Each row was made from one small tree. Brackets hold a mark, then the marks that hang from it, in the order of their numbers. Every link used is in the known rows. Write each row's tree.
Known rows
(k885 k364): [ 2.928 -0.782 -1.229 -0.325 -1.213 -1.295  3.189 -0.851 -3.080 -3.811
  0.504 -2.724 -2.445  1.632 -0.789 -4.881  0.064 -1.936  1.924  4.885
 -1.678  0.554  0.971 -1.724]
(k364 (k823 (k535 k399 k591 k857)) (k927 k885)): [ 0.754  1.492 -1.746 -2.881 -0.601 -0.004  3.967  0.563 -1.199 -2.699
 -0.389 -2.054 -1.482  1.387 -0.792  0.500  1.313 -0.975  0.386  4.658
 -3.321  0.993 -0.934 -1.010]
(k927 (k885 (k364 k823) (k535 k399))): [ 3.661  1.925 -5.672  0.282 -1.606  0.165  1.752 -0.320 -4.047 -2.057
 -0.427 -1.597 -3.230  1.002 -0.473 -2.333  0.537 -1.726  1.300  4.173
 -3.431 -0.382 -1.639 -1.115]
(k823 (k535 (k927 k885))): [ 1.907  0.667 -0.597 -0.423 -0.329  0.423  2.314 -0.618 -2.262 -5.067
  0.296 -1.493 -1.749  1.730 -1.990 -3.463  0.589 -1.174  2.827  3.808
 -0.716  1.987 -1.126 -1.907]
(k823 (k364 (k927 k885)) (k535 k399)): [ 2.172  2.674 -0.855 -0.673 -0.316  0.611  2.288 -0.073 -1.844 -3.911
 -1.592 -3.563 -2.307  1.220 -2.027 -0.453  0.366  0.068  1.735  3.269
 -2.905  0.979 -2.381 -3.269]
(k885 (k535 k364)): [ 2.732 -0.818 -2.953 -0.088  0.317  0.069  3.075 -0.121 -2.957 -4.785
  0.602 -1.815 -2.026  1.091 -0.120 -4.206 -1.098 -2.874  1.691  4.858
 -2.246  1.894  0.931 -1.458]
(k857 (k535 k591 k823 k885 k927)): [ 0.661 -0.250  0.681 -0.580  0.807  1.019  2.508 -0.696 -1.553 -4.546
  1.733 -0.573 -1.113  1.757 -2.879 -1.353 -1.032 -2.543  1.961  3.923
 -2.667  4.882  1.124  0.977]
(k591 (k535 k399 (k823 k364) k885)): [ 4.104  1.748 -1.265  0.434  1.372  1.410  2.295 -1.009 -1.697 -3.766
  1.341 -1.885 -0.384  1.284 -0.341 -2.578 -1.737 -1.669  1.468  3.680
 -1.945  2.094 -0.401  0.984]
(k857 (k535 (k364 k927) k885)): [ 0.709 -0.784 -0.892  0.421  0.878 -0.379  3.004 -1.646 -2.341 -4.374
 -0.127 -3.342 -1.477  2.419 -3.341 -3.467 -0.675 -1.833  2.581  2.370
 -3.704  5.299  0.872 -0.593]
(k927 (k885 k535)): [ 3.549 -0.629 -3.572 -1.059 -0.502  0.096  2.595 -0.540 -4.149 -4.250
  0.346 -1.610 -2.286  1.529 -1.378 -4.238  1.109 -2.637  2.456  4.423
 -1.115  1.550 -0.819 -1.509]
(k857 (k535 k823)): [ 2.143 -1.882 -1.523 -1.315  0.699 -0.504  2.454 -0.627 -2.937 -4.384
  1.691 -2.407 -0.065  0.670 -2.031 -5.622 -1.819 -2.576  2.437  3.277
 -1.717  3.327  2.039 -0.184]
(k927 k885): [ 3.207 -1.671 -1.652 -1.114 -0.372 -0.738  2.453 -1.134 -3.269 -4.171
  0.592 -2.815 -1.885  2.423 -1.482 -5.727  1.847 -1.821  2.493  3.998
  0.069  1.433 -0.478 -1.154]
(k885 (k364 k927) k535): [ 2.471  0.926 -2.542 -0.654 -1.199 -0.313  3.806 -0.926 -3.611 -3.119
 -0.958 -2.235 -3.714  0.794 -1.769 -1.023 -0.506 -1.938  2.113  4.836
 -4.582  1.613  0.399 -2.576]
(k823 (k535 (k364 k885) k399 k591 k857 k927)): [-0.237  1.465  0.946 -1.518  0.662  0.781  3.687  0.917  0.312 -5.631
  0.584 -2.017 -1.226  2.710  0.373  0.473 -0.134 -1.924  0.406  5.152
 -3.099  1.647 -0.326 -0.592]
(k364 (k823 (k535 k591 k857)) (k927 k885)): [ 0.365  1.030 -2.186 -2.511 -1.335 -0.698  4.274  0.973 -1.606 -2.321
 -0.049 -1.434 -1.145  1.552 -0.965 -0.661  1.264 -0.915  0.906  4.458
 -3.380  2.309  0.600 -0.748]
(k591 (k535 k364)): [ 3.303 -1.442 -1.252  0.417  2.029 -0.020  4.031 -0.151 -2.290 -4.344
  1.302 -2.517  0.366  1.914  0.633 -6.664 -1.533 -1.799  2.175  4.057
 -1.792  2.555  2.034 -0.377]
(k927 (k885 (k535 (k364 k823) k399 k591 k857))): [ 1.752  0.265 -3.807 -0.939  0.218  0.732  2.811  1.197 -2.371 -3.627
 -0.013 -1.495 -1.778  2.065  1.465 -0.980  0.860 -2.572  0.058  5.382
 -3.025  0.109 -0.830 -0.205]
(k591 (k535 k857 k885)): [ 2.786 -1.468 -0.211 -1.056  0.931 -0.509  4.739 -1.455 -2.519 -5.402
  1.866 -1.604  0.533  2.314 -0.478 -5.372  0.123 -3.363  2.087  5.272
 -0.431  2.577  0.545  0.629]
(k885 (k364 k823 k927) (k535 k399)): [ 2.804  2.109 -3.869 -0.625 -1.362 -0.191  3.215 -1.086 -3.006 -1.743
 -0.831 -2.161 -3.982 -0.026 -1.519 -0.136 -0.793 -1.570  0.944  4.990
 -5.375  0.387 -0.847 -1.866]
(k399 (k535 k364 k591 k885 k927)): [ 0.607 -0.212 -0.006  1.098  1.339  0.677  1.840 -0.400 -1.711 -5.166
  1.629 -2.361 -2.413  3.318 -1.927 -2.641  0.996 -3.186  1.193  4.148
 -4.062  3.839  0.687 -0.459]
(k857 k535): [ 2.292 -2.800 -0.654 -1.532  0.649 -1.398  3.531 -0.840 -3.418 -5.206
  1.411 -2.658 -0.248  0.871 -2.837 -7.027 -0.712 -2.951  2.622  4.246
 -1.245  3.041  1.145 -1.717]
(k927 (k885 k364 (k535 k823 k857))): [ 2.341  1.053 -4.588 -0.086 -1.341  0.510  1.696  0.079 -3.923 -3.318
 -0.380 -1.601 -2.232  2.041  0.828 -1.382  0.187 -2.350  1.905  3.930
 -2.807  0.281  0.208 -0.094]
(k927 (k885 k364)): [ 3.026 -0.191 -2.594  0.159 -1.269 -0.706  2.085 -0.725 -3.710 -3.194
 -0.257 -2.822 -2.613  2.636 -0.816 -4.583  1.492 -1.216  2.370  3.615
 -1.560  0.606 -0.167 -1.379]

Write each row's tree
[ 2.505  0.109 -1.405 -0.624  0.135  1.067  2.093 -1.232 -2.428 -4.468
  1.069 -0.681 -2.636  0.463 -1.294 -1.821 -1.458 -2.574  2.292  4.947
 -2.022  2.286  0.319 -0.403] | (k885 (k535 k823 k927))
[ 1.589  0.492 -0.199  1.393  1.782  0.667  3.120 -1.805 -0.693 -4.446
  0.921 -1.813 -0.536  2.629  0.337 -2.849 -0.785 -1.926  1.260  4.657
 -2.539  2.124 -0.939  1.628] | (k591 (k535 (k364 k823) k399 k857 k885 k927))
[ 1.330  1.618 -0.889 -1.063  0.538  1.261  2.783 -0.533 -1.794 -3.113
  0.043 -2.265 -2.071  1.618 -2.349  1.481 -1.059 -1.916  1.025  3.281
 -4.965  2.983  0.415  0.202] | (k857 (k535 k399 k591 k823 (k885 (k364 k927))))
[ 3.088  1.058 -5.148  0.177 -2.255 -1.035  3.086  0.014 -3.883 -2.134
  0.667 -0.628 -2.752 -0.047 -0.566 -3.677 -1.138 -2.412  1.269  5.221
 -3.830  0.874  1.106 -1.141] | (k885 (k364 k823) k535)
[ 2.319  0.735 -2.745 -1.407 -0.472  0.832  3.188  0.859 -3.384 -4.266
 -0.702 -1.693 -2.572  2.171  0.900  0.147  1.430 -2.894  0.659  5.940
 -2.992 -1.230 -1.549 -1.630] | (k927 (k885 k364 (k535 k399 k591 k857)))
[ 2.845 -0.171 -2.528 -2.361  0.108  0.994  3.562  0.966 -2.494 -3.859
  1.811 -0.130 -1.669  0.281  0.025 -1.278 -1.296 -3.289  0.869  5.815
 -2.326  1.885  1.898 -0.188] | (k885 (k535 k591 k823))
[ 0.349  0.279 -1.189 -1.257  0.446  0.013  1.756  1.216 -2.363 -3.461
  0.481 -3.665 -1.252  2.747 -0.671 -0.718  1.227 -2.206  0.868  3.824
 -4.838  2.294  1.328 -0.770] | (k399 (k535 k591 (k823 (k364 (k927 k885))) k857))
[ 1.488 -0.825 -0.135  1.637  0.686  0.378  1.353 -1.315 -1.865 -4.442
 -0.378 -3.040 -2.707  3.506 -0.795 -3.889  0.988 -0.639  2.705  3.357
 -1.445  2.310 -0.577 -0.785] | (k535 k364 (k927 k885))
[ 1.781  0.742 -2.944 -1.175 -0.571  0.850  2.431  1.677 -2.836 -3.767
  0.192 -0.929 -1.411  1.780  0.968 -0.303  0.314 -2.345  0.931  5.141
 -2.526  1.091  0.405 -0.300] | (k927 (k885 (k535 k591 (k823 k364) k857)))
[ 1.890 -0.288 -2.426 -1.248  0.962  1.247  3.020  0.963 -2.450 -5.021
 -0.376 -2.113 -1.836  2.597  1.403 -0.665  1.135 -2.910  0.539  5.421
 -2.292 -0.066 -1.268 -1.031] | (k927 (k885 (k535 k364 k399 k591 k857)))
[-0.044  0.474 -0.874 -2.417 -0.070 -1.055  4.387  0.196  0.202 -2.304
  0.286 -3.403 -2.018  2.897  0.178  0.423  0.741 -1.344 -0.552  5.127
 -5.018  2.269  0.766  0.773] | (k535 (k364 k823 k885 k927) k399 k591 k857)
[ 2.530  1.019 -0.581 -0.752  1.754  1.056  2.820 -0.537 -1.665 -3.479
 -0.490 -3.555 -0.145  2.097  0.579 -1.074 -0.622 -0.719  1.722  3.672
 -2.918  1.045 -0.684  0.056] | (k591 (k535 k399 (k823 (k364 (k927 k885))) k857))
[ 0.398 -1.348  0.385 -0.795  0.335 -0.189  4.050  0.162 -0.914 -5.439
  1.056 -1.786 -1.188  3.541  0.880 -1.917  0.907 -3.181  0.353  5.728
 -1.432  2.263  1.277  0.685] | (k535 k364 k591 k857 k885)
[ 2.388  1.861 -3.414 -0.459 -1.118  0.572  2.763 -0.641 -3.132 -2.264
 -0.606 -1.928 -3.491  0.598 -0.961  0.443 -1.607 -1.562  1.970  3.915
 -4.999  1.877  1.278 -1.007] | (k885 (k364 k927) (k535 k823))
[ 0.536  0.420 -1.973 -1.523  0.691 -0.663  3.810  0.456 -1.153 -2.049
  0.477 -3.112 -1.272  1.806 -2.261 -1.576 -0.815 -1.166  0.569  3.254
 -6.149  4.572  1.306 -0.041] | (k857 (k535 (k364 k823 k885 k927) k399 k591))
[ 2.374  0.698 -0.969  0.590  0.790  0.265  2.950 -1.145 -2.237 -3.369
 -0.051 -2.170 -0.887  2.408  0.392 -2.987  0.331 -1.173  1.830  4.737
 -2.767  0.001 -1.609  0.036] | (k591 (k535 k399 k857 (k927 (k885 (k364 k823)))))
[ 2.322  0.039 -2.698 -0.608  1.094 -0.858  4.039 -0.256 -1.328 -3.159
  1.632 -2.789  0.585  2.298  1.227 -4.962 -0.925 -1.928  0.802  4.190
 -3.312  2.027  0.895  1.525] | (k591 (k535 (k364 k823 k885) k399 k857))
[ 0.774 -0.164 -0.919  0.658 -1.653 -1.199  2.050 -1.339 -2.457 -3.313
 -0.310 -2.137 -2.585  2.936 -0.520 -3.048  1.601 -1.133  2.084  4.748
 -2.107  0.555 -0.705 -0.332] | (k535 k857 (k927 (k885 (k364 k823))))
[ 1.370 -1.450  0.258 -0.462  1.043  0.079  1.948 -1.385 -2.269 -4.697
  1.325 -2.047 -0.809  1.015 -2.743 -4.339 -1.805 -2.066  2.943  3.398
 -1.997  3.711  1.121 -0.251] | (k857 (k535 k823 k927))
[ 3.293  1.084  0.937  0.609  2.134  1.523  2.177 -1.012 -1.128 -4.070
  0.847 -2.220 -0.680  1.027 -0.249 -2.349 -2.234 -0.823  1.960  4.355
 -2.260  1.448 -0.502 -0.131] | (k591 (k535 k399 (k823 k364) k927))
[ 1.642 -0.593  0.184  0.677  2.213  0.264  3.514 -1.061 -0.788 -4.401
  0.864 -2.444 -0.023  2.010  1.125 -3.983 -1.298 -1.627  1.263  5.127
 -2.584  1.007 -0.246  0.488] | (k591 (k535 (k364 k823) k399 k857 k927))
[ 1.674  1.122  0.267 -0.216 -0.655  0.438  2.821 -1.623 -1.600 -5.640
  1.095 -0.726 -2.021  1.481 -2.802 -2.665 -0.031 -2.118  2.438  4.264
 -0.729  3.101 -0.932 -1.014] | (k823 (k535 k885 k927))
[ 0.906  2.143  0.156 -0.968  0.641  1.221  3.202  0.822  0.049 -4.761
  0.724 -1.752 -1.852  2.163 -0.551  0.011 -0.556 -1.252  0.713  4.353
 -3.379  2.404 -0.234 -0.886] | (k823 (k535 (k364 k885) k399 k591 k927))
